In the rows, 128 means zero.
Known rows, with every step that occurs
A -> Q: [130 133 132 145 126 121 135 122 131 133 149 135 135 124 111 113 124 130
 110 124 121 113 135 127 139 127 122 135 137 137 133 128 131 137 122 133
 117 156 122]
H -> A -> Q: [127 146 151 153 134 121 130  96 129 146 156 150 136 107 105 106 104 152
 118 125 127 115 127 134 143 124 122 134 152 146 142 126 134 128 140 146
 102 155 125]
H -> J -> W -> A -> Q: [168 147 132 148 205  97 140  80 120 159 171 182 129 101 119  62  95 171
 111 116 119 122 121 146 151 116 124 127 169 127 158 102 129 133 136 180
  51 170 114]
X -> B -> N -> F -> Q -> A -> H -> J: [126 167 156 123 153 107 160  82 129 157 197 149 119 117  95  89 129 122
 157 127 167 156  98 134 132 144 126 127 187 107 190 109 143 175 151 170
  41 214 142]
F -> Q -> A -> W -> J: [161 155 130 140 178  96 161  87 125 169 174 164 123  99 106  74 142 144
 118 117 137 128 137 136 136 120 124 150 177  96 154 107 120 149 140 172
  58 182 131]
F -> Q -> A -> H -> J -> W: [170 157 140 127 207  92 161  87 121 165 182 177 124 107 108  66 125 161
 122 118 136 132 122 146 130 104 118 140 183  96 159  80 117 152 148 195
  32 181 140]
A -> W -> J -> H: [177 152 143 127 199  88 139 103 117 144 155 173 130 122 128  74 120 164
 118 112 124 127 111 146 154  93 130 122 165  98 139  88 117 124 141 189
  51 150 133]
A -> H: [137 136 137 123 146 112 127 124 119 123 138 137 129 135 125 116 121 136
 128 121 124 121 120 131 127 111 129 128 137 117 131 102 124 123 131 154
 107 140 136]
B -> N -> F -> Q -> A -> H -> G -> X: [141 127 159 130 129 121 165 105 125 172 164 137 120 128 107  89 145 116
 142 114 150 144 112 126 135 156 128 159 180 113 201 128 112 172 138 142
  80 168 149]
N -> F -> Q -> A -> H: [128 156 150 123 139 114 163  92 125 153 181 138 127 125  94 100 128 120
 142 122 146 127 140 139 121 125 117 154 163 101 178 112 119 148 138 150
  69 188 140]
A -> H -> J: [157 137 134 118 173 106 140 105 122 132 148 157 126 127 125 100 115 155
 128 120 130 136 108 134 128 109 125 112 142 120 126  93 130 129 131 167
  79 141 130]
G -> L: [141 119 124 126 125 137 136 118 124 130 141 128 114 136 138 130 141 114
 114 140 130 127 122 131 126 129 121 122 135 125 115 135 123 128 124 115
 123 129 127]
W -> A -> Q: [132 138 132 156 148 110 124  98 122 144 153 148 128 113 115  98 109 142
 117 119 121 109 136 132 136 131 128 138 148 138 151 127 135 125 125 143
 105 166 117]
L -> G -> R: [154 113 136 134 106 154 126 126 132 135 128 115 113 118 143 129 152  98
 109 144 131 129 124 145 123 105 117 121 145 131  89 132 121 117 125 122
 119 127 101]
W -> J: [150 131 121 130 154 118 136 110 126 138 140 148 125 123 131 113 122 144
 124 121 130 140 128 136 134 123 126 123 137 115 131 117 131 130 130 143
  99 131 123]
Q -> A: [124 140 130 131 132 123 132 125 119 140 135 132 127 115 117 118 143 128
 139 125 140 130 141 125 127 143 131 139 151 123 127 124 132 131 137 136
 120 135 136]
X -> B -> N -> F -> Q -> A -> H: [107 166 159 127 127 114 147  99 127 148 188 129 123 123  96 105 136 104
 156 127 159 140 108 130 131 146 130 143 181 105 194 118 138 169 150 156
  70 212 147]
E -> D: [135 130 132 124 123 135 123 132 129 129 129 129 132 122 145 132 140 111
 132 126 123 141 124 138 118 115 133 122 139 127 130 112 133 141 131 128
 121 141 126]
N -> B: [116 126 128 132 122 131 113 134 130 121 135 111 140 125 120 133 130 126
 125 143 135 119 116 130 126 142 136 125 139 133 130 128 132 138 139 133
 129 134 137]
Y -> F -> Q -> A: [123 148 141 137 121 129 159 111 130 146 176 126 125 124  93 113 140 112
 136 136 141 135 150 126 122 140 121 161 156 113 164 133 130 155 133 120
  80 191 131]
G -> D: [139 128 138 119 123 126 120 138 131 129 137 128 136 123 141 137 137 111
 118 128 124 130 121 142 117 115 128 119 125 122 122 107 126 129 126 127
 123 137 121]
B -> N -> F -> Q -> A -> W -> J: [143 164 150 128 170 102 166  69 135 181 193 157 114 106  91  76 133 124
 145 120 146 148 118 146 142 131 128 152 184  91 197 121 126 165 146 162
  42 214 128]
A -> W -> J -> H -> V: [190 162 133 115 221  72 138  89 127 166 171 189 131 113 122  60 116 164
 121 112 109 135 109 151 154  82 123 125 176 103 131  89 121 123 150 196
  33 155 129]
J -> H -> V: [156 146 133 114 175  99 124 114 132 150 154 157 131 125 121  99 120 141
 133 126 114 132 121 144 134  98 118 125 151 124 125 112 128 122 146 159
  84 138 135]
L -> G -> X -> B -> N: [127 110 143 137 104 143 123 142 114 135 136 113 115  99 138 130 151 104
 131 140 150 143  89 124 145 150 139 114 162 126 129 117 136 133 127 125
 127 149 132]
Q -> A -> H -> F: [114 141 147 128 146 109 121 109 107 134 173 144 127 114 105 104 116 149
 141 125 143 119 130 125 124 127 128 147 169 115 138  93 143 128 143 150
 100 160 150]
G -> X -> B -> N -> F -> Q: [113 131 144 128  98 136 162 107 127 147 179 115 120 118 118 119 136 105
 138 138 156 150 100 118 137 156 127 133 160 116 196 137 130 166 130 106
 102 194 146]
W -> A: [131 132 130 141 149 118 117 104 120 140 132 141 122 116 132 113 112 139
 134 124 126 125 130 131 125 132 134 132 137 127 146 125 131 118 129 138
 115 136 122]
F -> Q -> A -> W -> J -> H: [176 163 147 138 203  83 156  86 120 170 181 178 122 105 106  60 138 157
 119 113 137 124 130 146 142 101 122 143 190  87 161  88 117 144 148 196
  31 185 140]
X -> G -> L: [147 111 126 139 115 139 137 138 118 125 130 133 111 128 138 123 140 105
 111 150 131 127 127 135 120 126 113 118 127 129 103 136 112 111 115 101
 134 139 112]
B -> N -> F: [109 136 147 115 119 134 132 111 138 137 146 120 120 134 112 129 120 106
 153 131 136 148 109 137 135 139 131 130 135 122 169 142 134 144 134 119
 114 160 127]
F -> Q -> A -> H: [136 148 140 136 151 107 145 107 124 148 164 143 124 119 104 102 138 131
 130 122 137 118 139 129 116 119 122 151 162 107 152 104 124 144 137 160
  86 175 142]
B -> N -> F -> Q -> A: [108 149 150 129 124 128 151  94 142 163 175 126 113 118  92 114 137 101
 155 133 150 147 129 137 124 147 122 152 160 111 191 144 133 164 142 127
  94 196 133]

Rows
[163 158 159 156 183  97 132  75 122 155 176 182 133 108 107  76  93 180
 116 114 130 124 120 152 153 104 117 122 174 125 149  96 134 128 149 187
  45 163 130] | W -> J -> H -> A -> Q
[172 145 135 114 202  98 144 104 117 140 154 170 130 124 130  80 107 166
 120 118 123 133 102 146 141  96 126 117 157 109 137  78 117 132 141 189
  52 145 133] | A -> H -> J -> W
[164 137 127 121 183 112 144 108 126 144 145 162 128 117 132  92 115 157
 121 125 127 141 112 143 143 113 123 117 149 118 135 105 122 135 139 164
  73 134 124] | H -> J -> W
[135 153 161 138 172  93 137  92 117 159 198 161 124 102  92  71 126 153
 127 130 143 110 130 135 137 108 120 155 189 101 167  95 128 145 152 171
  62 195 153] | J -> H -> F -> Q -> A -> W
[203 146 150 146 179 103 158  91 127 177 157 174 124 125 133  53 160 141
 101 111 139 129 127 144 144 103 120 147 201 109 144 120 104 161 151 191
  28 147 125] | F -> Q -> A -> W -> J -> H -> G -> R
[162 143 128 128 174 102 143 105 122 143 146 159 128 116 130  90 123 150
 116 113 123 130 118 137 148 111 133 128 152 107 134 105 120 128 133 165
  78 146 123] | A -> W -> J
[158 154 131 131 178  96 148  99 113 155 154 163 128 102 117  81 139 150
 126 112 134 133 129 133 144 124 136 140 175 103 133 102 125 132 141 172
  70 152 132] | Q -> A -> W -> J
[140 142 138 134 168 104 116 101 112 135 141 150 124 123 129 100 104 146
 134 116 123 117 122 134 125 115 135 132 147 118 147 100 127 113 132 164
  93 147 129] | W -> A -> H
[167 142 128 132 205 101 134  86 117 155 149 174 122 105 137  77  98 168
 128 121 125 138 113 147 140 118 130 120 159 118 154 102 125 126 140 174
  61 142 119] | H -> J -> W -> A
[188 173 137 126 225  68 157  73 129 192 200 194 125  96 101  46 134 157
 124 114 122 132 128 151 142  89 114 147 201  93 152  91 120 143 157 203
  14 191 137] | F -> Q -> A -> W -> J -> H -> V
[108 132 140 144 128 124 137 100 127 153 185 138 120 104  96 111 127 135
 135 138 150 123 145 125 115 140 116 158 162 118 158 124 142 149 140 124
 110 178 141] | H -> F -> Q -> A
[173 163 146 129 203  83 143  99 108 156 161 175 128 108 116  63 135 163
 127 108 134 129 123 143 152 107 132 133 187  93 139  83 121 129 150 198
  44 157 141] | Q -> A -> W -> J -> H
[142 149 140 143 175  98 150  76 122 168 203 170 120  92  97  72 124 157
 123 125 145 124 134 133 135 123 121 157 187  98 163 103 134 149 144 161
  59 196 137] | H -> F -> Q -> A -> W -> J
[172 172 156 134 192  89 168  86 120 162 202 171 125 118  92  60 131 146
 124 119 138 133 133 144 148 106 123 155 193  84 174  91 119 151 147 181
   4 211 137] | Y -> F -> Q -> A -> W -> J -> H
[150 148 137 120 177 102 144 103 114 142 155 160 125 114 113  90 129 154
 137 118 141 140 121 131 126 123 127 125 165 116 126  88 132 133 139 175
  72 147 137] | Q -> A -> H -> J
[126 140 132 141 132 122 146 111 131 153 155 133 122 112 106 113 146 122
 131 130 142 125 148 128 116 137 120 150 153 117 149 130 128 148 136 135
 109 163 135] | F -> Q -> A
[165 165 150 115 194  98 179  73 124 169 198 172 127 115  98  64 114 150
 135 119 145 140 124 154 136 111 113 144 184  90 185  90 112 156 148 186
  15 193 138] | N -> F -> Q -> A -> H -> J -> W
[200 122 144 132 184  96 153 118 107 157 133 175 135 123 147  61 135 169
 103 100 129 133 105 132 166 118 135 128 174 110 146  97 100 137 134 181
  59 110 142] | A -> W -> J -> H -> G -> X
[143 135 153 134 109 123 176 118 109 156 163 137 141 125 120  91 148 121
 129 113 165 135 120 115 141 167 129 152 185 117 188 124 112 170 136 147
  76 152 157] | N -> F -> Q -> A -> H -> G -> X -> B
[155 110 132 135 105 149 129 134 136 136 105 126 129 148 155 122 152 112
 108 126 129 133 124 126 131 131 126 131 140 149 111 160 115 144 131 123
 126  89 113] | H -> G -> R
[157 130 149 140 170 101 119 121  98 150 134 157 130 120 157  74 120 149
 129 107 135 132  76 123 161 150 156 131 193 122 183 101 117 149 146 181
  75 137 148] | J -> W -> A -> H -> G -> X -> B -> N
[156 149 139 131 196  93 120  98 108 143 148 165 129 120 136  81  97 159
 127 115 115 112 115 146 139 102 136 137 164 106 160  84 115 115 141 185
  66 153 132] | J -> W -> A -> H
[190 136 149 134 191  93 133 118 122 153 125 176 137 135 139  71 128 160
 111 102 125 128 108 146 162 109 136 127 162 114 143 108 109 141 144 199
  56 110 128] | A -> W -> J -> H -> G
[156 172 165 127 195  87 160  68 130 181 200 169 115 112  90  60 130 136
 145 116 146 146 112 156 150 112 125 144 196  82 201 102 122 161 154 186
  17 218 139] | B -> N -> F -> Q -> A -> W -> J -> H
[161 146 152 140 196  89 141  78 124 157 204 178 122 111 107  67 105 169
 114 124 135 119 116 146 143  91 116 138 175  94 170  88 127 143 145 178
  39 193 138] | A -> W -> J -> H -> F -> Q
[137 161 147 133 142 113 164 106 126 153 182 138 129 118  91  89 141 118
 127 129 135 124 139 125 137 126 127 166 173 105 166 121 121 154 137 141
  60 204 133] | Y -> F -> Q -> A -> W
[160 157 147 137 179 101 138  77 121 158 153 174 130  98 123  82 103 172
 123 115 130 132 109 142 151 110 132 127 167 115 142 103 124 122 150 177
  62 144 126] | H -> A -> W -> J
[160 153 157 139 185 103 126  80 118 151 154 175 126 110 125  90  97 179
 133 120 135 139 115 151 142 105 125 115 162 115 145  95 131 120 154 180
  55 133 136] | W -> J -> H -> A
[203 127 144 132 186 102 141 108 118 153 138 178 122 142 149  74 140 146
  99 114 128 126 102 150 161 113 129 122 169 111 130 115 104 142 138 186
  50 111 126] | A -> W -> J -> H -> G -> L
[143 144 150 145 178 100 139  80 120 162 205 170 117 107  98  82 117 164
 133 128 153 131 138 143 127 119 112 145 182  97 167  94 141 148 149 165
  52 184 148] | W -> J -> H -> F -> Q -> A
[138 155 153 134 154 111 131  94 121 149 141 153 133 103 121  96 109 156
 127 123 128 119 111 133 146 113 135 133 158 127 139 113 121 120 149 161
  91 140 131] | H -> A -> W
[154 157 154 132 198  85 132  87 104 154 189 179 127 100 106  61 116 175
 132 116 143 126 121 140 151 111 129 141 195  95 148  78 135 130 155 187
  45 170 147] | Q -> A -> W -> J -> H -> F
[152 163 168 132 178  98 124  94 116 149 148 167 133 108 119  81 105 169
 129 119 128 115 105 144 153  94 132 125 168 117 145  94 116 117 155 187
  65 145 141] | J -> H -> A -> W
[117 151 155 127 121 117 166  99 111 154 194 128 122 111 104  96 144 113
 149 126 163 146 103 117 134 154 130 144 193 102 199 108 129 165 141 138
  73 213 161] | G -> X -> B -> N -> F -> Q -> A -> H
[127 134 160 124 112 122 148 127 105 147 146 129 135 128 125  98 148 117
 150 112 162 151  93 114 152 177 148 140 190 123 181 125 125 166 145 149
  90 143 156] | Q -> A -> H -> G -> X -> B -> N -> F
[191 122 140 137 154 125 133 115 128 145 124 157 126 149 157  92 142 141
 105 116 131 142 118 144 143 109 122 119 161 129 121 129 113 143 140 163
  70  97 118] | W -> J -> H -> G -> R
[170 128 142 141 167 102 133 124  91 144 131 163 142 119 162  72 118 159
 113 104 134 119  96 122 158 143 149 133 187 121 168  96 108 137 141 181
  72 116 148] | J -> W -> A -> H -> G -> X -> B
[122 142 155 143 152 111 130  99 120 154 192 149 121 110  94  95 123 148
 135 135 150 118 140 135 122 121 113 150 174 108 163 106 138 146 148 150
  82 181 151] | J -> H -> F -> Q -> A
